Known rows, with every step that occurs
d/p/u/t/w/k: [ 19  -8 -15  47  -7 -30  14 -30  27 -32   5 -18  -6   0 -14  49 -23   2
  -2 -37  15  26  31   2  -7  -9  13  38 -34  -4   8  18   3  18  60  25
 -42 -51   9  12  13  13  25   9 -15  60  22  22  38 -50]
u/t/w/k/h: [  9  -6  -5   7 -16  -8  19 -10  18 -15 -24 -18   1  20  -7  55 -24   1
   1  -1   8  39  28  31 -28 -27   8  52 -39  11  27  -6 -13  22  39  21
 -17 -24   9  11  18  22   6  20 -10  24  35   1  55 -20]
h/k/w/t: [-10  -5 -22  13 -19 -27   7  18  10 -25  -9   6   5  18 -15  29  -8  26
  13  21 -16  17  22  18 -34  -6  60  35  -6   2  25 -13   6  17  43  25
  -3 -48  21   4 -20  33  -5  36  -7  -8   5 -11  56  25]
k/u/g: [ -4 -30 -31  22   2 -23   5  -9 -15 -41 -13 -12   2  20 -14  23 -22   8
 -16  -7   9  13  55  36 -11 -28  52 -37 -43  -4  34  11 -12 -16  44  27
  -5  12 -20   4  -4  43  29  45   0 -12  33  24  43 -22]
a/t/w/h: [-28 -18  15   6  -8 -41  10 -13  10 -28  -8   9 -47 -23  -8  22 -37 -17
   5 -32  16  15  36   0  -7 -13  37   8 -10  11   4  -7   2 -15  54  32
 -62 -18  -3  29  26  35  33  10  -7  47  41 -10  50 -32]
u/t/w/k: [ 26  -9  -8  44 -10 -26   7 -29  30 -28   1 -17 -12   6 -17  42 -19   2
  -5 -35  17  21  37   7 -15  -3  11  29 -39  -3  17  16  -9  19  68  24
 -24 -36   4  -1   3  20  26  11 -11  54  24  26  39 -51]
h/w/k/u: [  1 -29  -8  54  -7 -32   8 -14  35 -30   3 -19   8  33 -12  24  -5  30
  -8  16   0   7  39   0 -19   0  31 -10 -19  -2  42  -5  -4   4  52   9
 -19 -21   5   1  -2  43  -1  21   7  14  18   8  62 -18]
u/p/d: [-27 -10 -19  31  16 -35  28  17  28 -10  -3  -8 -20   5  35  21  23  10
 -15 -20 -15 -13  30  52  25   7  30  -1 -12  15  -4 -18  12  23  43  45
 -21 -23  25 -12  21  15 -31  28  -1  20  34 -10  26 -24]
d/p/u/t: [-17  -3 -34  55   7 -46  20   3  -8 -33   0  -9  27  -1  19  34 -18  -7
   2 -28 -15  26  33  19   7 -26  51  23 -10   6  -6   2  15  13  15  27
 -40 -44 -17  29  11  -4  38  11   2  43  45   0  14  -7]
t/w: [ -1   1   2  11 -21 -19   8 -14  -4 -33 -21   3 -25  -9 -13  38 -12 -15
   0 -32  15  -5  33  10  10 -13  13  12 -23 -10  16   3  -4  10  60  33
 -30   1   3   1   9  29   9  42 -21  50  36  30  56 -39]
w/h/k/u/p: [-10 -27   5  38  -1 -28  16  -7  39 -30   1 -27 -20  16  24   1   9  10
 -24  -5 -24   4  15  12 -10  14  29 -18  -8   4   3 -12   0  23  61  25
 -27 -31  24 -10  22  26 -10   4  11  17  36  -5  53  -8]
h/w: [-37  -9 -25  24   8 -33   7  28 -17 -23  -4   8  14  11  -5  13 -12   5
  10  23 -13   4  20  32  -2 -23  55  15   4   1  19 -18   8   6  31   0
 -31 -17   0  28  15  36   0  18  -1  10  22 -20  43  -1]
a/t/w/h/k/u: [-10 -29   3  48 -11 -24   4 -19  34 -23   1 -29 -16  16 -10  13 -14  17
 -13   6   9   9  32 -13 -32  16  30 -14 -19  10  11  -4 -18  -6  52  24
 -35 -21  -1   1   0  41   4  23   5  16  29  17  62 -18]
w/h/k: [-27 -20 -12  25   3 -42   7   9  26  -6   6 -22   3   4  -8  12 -30   7
 -18   6   1  27   3  20 -31  26  39  13 -11  14  -9 -20 -11   2  33   9
 -44 -48  12  24  14  35   1  -5  -6  28  31  -1  50 -18]
w/k/u/t: [ 22 -17 -10  76   2 -32   6 -18  31 -24   4 -26  11  26   0  27  -5  19
 -10 -18 -10  20  54  11 -19  -5  35  -3 -34   5  24   4 -10  14  44  29
  -2 -20 -18  -9 -17  15  36  13  16  20  35  19  23 -19]
u/t/w: [  7   4   1  36 -11 -20   5 -15  -2 -32 -11  -6 -21  -5  -6  36 -14 -15
   5 -43   6   3  41  12   5 -19  16  19 -29  -7   8  15  -5  18  56  40
 -17  -3  -7  -3   1  12  29  32 -15  48  40  30  32 -35]
a/t/u: [ -8  -3 -30  26 -10  -8  -1 -13 -34 -21 -10   5  11 -20  -7  13 -17 -18
  18 -33  10  19  42  38  -3 -44  69  16 -26  21 -13  -3  -9 -11  33  49
 -46 -30 -37  41 -23  29  40  14  -3  16  25  30  15  -6]
k/h/e: [-17 -19  -8  20  -7 -20   9   7  -2  -4 -20 -11  18  34   9  45 -24  13
 -15  27 -15  45  27  33 -16 -28  12  36 -10  31  -2 -22 -20   3  30   7
 -19 -13  26  10  34  36   0  27  -8   2  26   7  36   6]
k/w/h: [-48 -17  11   6   3 -57   6  30  16 -21   3  16 -13  -1   2  21 -34   7
   9 -15 -16  12  23  32  -9  -9  61  -6  10  18  34 -35  16  -7  31  20
 -47 -26  12  30  28  40  21  -1   3  21  46 -38  52  -1]
e/h/k/u: [ -9 -19  -6  68 -13 -21   0  -8  28  -9  -5 -24  10  33  -7  13   6  25
 -28  30  -7   0  28   0 -22  16  36 -17 -24   7   7  -3 -20   7  35  20
 -11 -22   3  -3 -13  41 -11  33  12   1  15  25  56   5]
e/h/k/u/g: [ -8 -28 -33  44   5 -14  -3  -7 -10 -26  -2 -25   5  27 -19  17 -19  12
 -29  14   3  13  43  32 -22 -18  54 -25 -48   2  14  15 -23 -10  39  23
   0  -7 -13   6  -8  43  19  36   5 -24  19  27  39  -9]
d/p: [-22 -14 -29  24   0 -25  21   6  -6 -16 -13   4  17 -19 -18  50 -17   2
   1  -9   0  23  27  28  11 -17  38  10 -14  -8   8   0  14   2  34  21
 -65 -34   6  29  16  29  11  28 -16  25  15  18  37 -16]
h/e: [-15 -23 -11  36  -3 -32   6   0  -4 -12  -9  -6  13  26   3  33 -15  11
 -20  10 -12  29  31  21  -4 -10  21  13  -4  23  -7 -10 -13  -3  45   8
 -26 -18  18   6  21  37  10  24  -8  17  21  23  27 -11]
w/k/h: [ -1 -12 -14  -2 -18 -16  21  -2  15 -12 -31 -14  16  22  -6  48 -23   8
  -3  15   8  40  23  38 -28 -25  21  41 -33  19  32 -20  -9  14  33  13
 -21 -29  12  17  16  31  -4  18  -6  16  34 -10  63 -13]
w/t/u/p/d: [-18  -1 -24  34  18 -30  26  20  23 -11   4  -6 -16   2  30  25  14   7
  -4 -26 -19 -10  31  53  20  -8  41   7 -13  12 -13 -14  10  26  37  57
 -12 -40  26  -7   2   8 -20  29  -5  13  24   0  17 -13]
d/p/u/t/w: [ -1   4  -7  38  -5 -30  13 -11  -7 -38  -4  -6 -13 -10   2  42 -21 -17
   5 -45   4   9  34   3  13 -25  18  25 -20  -8   0  16   6  18  43  37
 -38 -21  -3  17  16   3  30  29 -16  60  41  24  35 -31]
a/t/w: [ -4  -7  -1  13 -28  -5   9 -33 -18 -34 -25   7 -36 -15 -13  25 -11 -19
  13 -31  31   1  43  -1   1 -24  28  25 -25   2   3  17  -8  -5  68  41
 -49   1 -16  10   1  31  19  40 -16  41  30  25  46 -35]

Rows
[-20 -24  14  32   5 -44   2  -2  12 -13   4  -6 -21  11  -2  35 -42   0
 -17  -5  -7  31  28   7  -6  -9  13  15   3  20 -13 -10 -13  -6  51  10
 -40 -23  32  12  44  38  21  12 -11  34  24  11  32 -21]	t/w/h/e
[ -9 -26   5  47  -8 -33   6  -9  40 -23   3 -30 -12  18 -10  18 -14  20
 -19   4   1   9  26 -10 -27  21  24 -19 -19   3  16  -8 -15   2  47  19
 -26 -20  10   1   4  40  -3  25   2  21  32  20  67 -19]	t/w/h/k/u
[-36 -10 -36  17  -7 -52  30   5 -17 -40 -16   1  24 -10  16  36 -19  -5
   1 -16  -3  19  19   8  22 -22  45  16   6  -1  -3  -5  29  -2  15  17
 -66 -51   5  51  29  15   8  22 -10  55  38  -4  48 -13]	d/p/u
[  3 -19  -3  37  -3 -15   7  -8  12  -5  -7 -22  10  36   0  54 -33  14
 -14  14  -9  53  30  23 -28 -25  -2  52 -20  30  -2  -4 -24  13  43   7
 -16 -27  29   3  31  27  10  18 -10  12  22  15  28 -10]	u/t/w/k/h/e
[ -2   6 -30  15   1 -18   3  21 -22 -21  -4   5  19   3 -10  31 -25  -2
  23   6 -16  24  27  42 -15 -52  65  39 -13   4   4 -14  -2  13  17  35
  -8 -49  -2  36 -20  24  17  21  -5  -1   4   8  33  19]	k/h/w/t/u
[-42  -8 -19   4   4 -21  15  37 -18 -14 -16   4  23  23   0  26 -19   6
  14  42 -13  19  18  44 -14 -39  49  38   1   8  27 -27   3  12  18   0
 -24 -15   5  31  26  34  -9  16  -4  -4  28 -33  55  14]	k/h/w
[ -6   5 -13  28   4 -17   7  11  -6 -23   2   2 -10   4  21  10   6  -8
   1  -5 -36  -1  14  38   3 -33  55  25  -6   1 -17  -5   9  31  45  41
 -14 -55  19  11   4  14   6   5   7   6   5  -6  24  19]	e/h/w/t/u/p
[-27 -14  -8  62  14 -29  22  13  43   0   7 -20 -19  22  31  15  28  19
 -30   4 -20 -19  27  36  12  18  32  -9 -15  15  -9 -14   2  26  38  47
 -12 -30  29 -21  12  18 -39  30  10   3  24  -4  31  -9]	e/h/k/u/p/d
[  4 -10  -4  -4 -26  -1  20 -17  12 -16 -31 -14  -4  16 -13  49 -25   0
   8   5  22  39  28  23 -29 -28  12  54 -38  15  22  -8 -13   9  46  23
 -30 -22   4  18  19  30   1  25 -12  21  32  -1  62 -21]	a/t/w/k/h
[ -5 -20 -25  35   1 -34   8   0  21 -21   3  -9  11  18 -17  27 -17  17
   0  11   4  20  20  19 -19  -6  37  30 -17   2  24  -8   3  10  54  -2
 -33 -46   9  19   8  37   4   1  -4  25   9  -9  47 -29]	h/w/k
[ 11 -21   8  36 -11 -19  18 -26  41 -41  -4 -20 -31  17  18  16  15   8
 -17 -21 -10  -4  28   5  -3   4  10  -9 -20  -6  18   2   3  28  78  31
 -22 -25  26 -19  18  24  -4  18   7  31  28   7  55 -25]	t/w/k/u/p
[ -4 -10 -52  13   9 -13  -6  14 -35 -34   7  -7   9   6 -22  25 -38   0
   4 -15   0  26  36  60 -24 -48  78   7 -43   2   9  11 -13  -3  33  39
   1 -33 -14  28 -22  33  37  30 -11 -24  13  25  23   2]	h/k/w/t/u/g
[ -3   2 -15  11   4 -13  13  13  -5 -29  -3  -3  -7   5  23  14   0  -9
   9  -6 -31  12  12  46  -3 -38  48  30  -8   2  -4 -12   7  33  42  38
 -16 -48  20  14  11  11   4   7   1   6  17 -11  32  17]	k/h/w/t/u/p
[-21 -19  -5  25  -4 -28   6  -7  19 -13   5 -21 -18  -3 -14  12 -33  -3
  -7  -2  17  23  11   6 -32  19  32  25 -13  14 -16  -8 -16   0  49  19
 -55 -44   6  24  16  33   6   3  -9  31  28   4  49 -24]	a/t/w/h/k
[-26 -30   3  33  10 -51   4   5  13  -8   2  -6  -3  19   5  29 -38   9
 -19   6 -18  37  27  15  -9  -7  27   8   7  28 -11 -18  -9 -10  41   5
 -40 -28  28  17  38  40  22   5  -2  24  25   1  27 -12]	w/h/e
[ 10 -15 -14  77   3 -28   3  -9  22 -18   6 -31  19  25   3  17  -3  18
 -11  -5 -16  18  43  14 -24   3  41  -3 -30   8   8   2 -18  15  35  27
   0 -17 -19  -8 -16  13  27  17  13  12  40  23  24  -7]	h/k/u/t
[ -5 -24  -9  26  -7 -17  10  -2  10  -3 -14 -18  21  38   0  50 -28  18
 -17  26  -9  52  24  28 -27 -21   8  44 -17  31   1 -13 -21   6  40   1
 -20 -29  32   9  34  37   1  16  -8   5  20   9  38  -4]	w/k/h/e
[ -5 -13 -49  13  10 -15  -3   3 -43 -35  -5  -3  11  -4 -16  23 -37 -14
  -6 -32   8  22  45  68  -2 -50  66 -13 -46   5   9   9 -12 -14  31  36
 -12 -12 -29  30  -7  34  45  27 -10  -4  29  33  18 -20]	t/u/g
[-41  -4 -10  40 -12 -20  -6  29   3  -4   6   4  21  22  -3  16  -1  20
  -1  25 -21  -4   5  41 -24  -1  64  20  -2  23  17 -17  -6  18  25  24
 -23 -39  15  17  -1  41 -10  17   4 -12  20  -9  47  28]	e/h/k/w
[  6 -10 -51  10   9 -17  -3   0 -41 -37  -7  -2   4  -1 -21  29 -37  -9
   2 -21   7  27  47  56 -11 -54  72  -1 -46  -3   8  15  -8  -9  37  39
   0 -20 -22  25 -20  30  45  34 -10 -13  14  30  19  -9]	w/t/u/g
[-11 -37 -29  30   9 -25   4  -4   1 -35  -2 -26  -3  21 -17  16 -33  10
 -24   0  10  21  39  31 -25 -12  52 -31 -41   2  21   7 -18 -16  42  18
 -10  -6 -12   9   3  45  25  28  -1 -14  30  16  43 -19]	w/h/k/u/g
[-13   0 -16  24 -19 -27   2  17   9 -15  -5  10   4  20 -14  28  -5  25
   8  31 -20  11  20  17 -31 -10  67  41  -5   5  19  -9   2  18  37  28
   3 -53  22   6 -25  33  -5  35   0 -13  -6 -13  52  36]	e/h/k/w/t
[ -5 -31 -30  44   9 -19   1  -7  -5 -31   2 -17   3  32 -23  23 -23  13
 -22  14   5  12  48  31 -20 -29  53 -17 -46  -1  31  15 -13 -11  47  17
  -3 -10 -13  11  -1  45  25  30   6 -21   9  15  40 -15]	e/h/w/k/u/g
[ 19 -12  -8  25 -18 -25   9 -31  29 -29  -7 -12 -16   4 -22  43 -16   1
  -5 -27  27  17  27   4 -11   2   9  24 -37  -5  21  11  -5  15  74  22
 -33 -34  12   2   5  34  11  20 -17  55  19  28  54 -53]	t/w/k
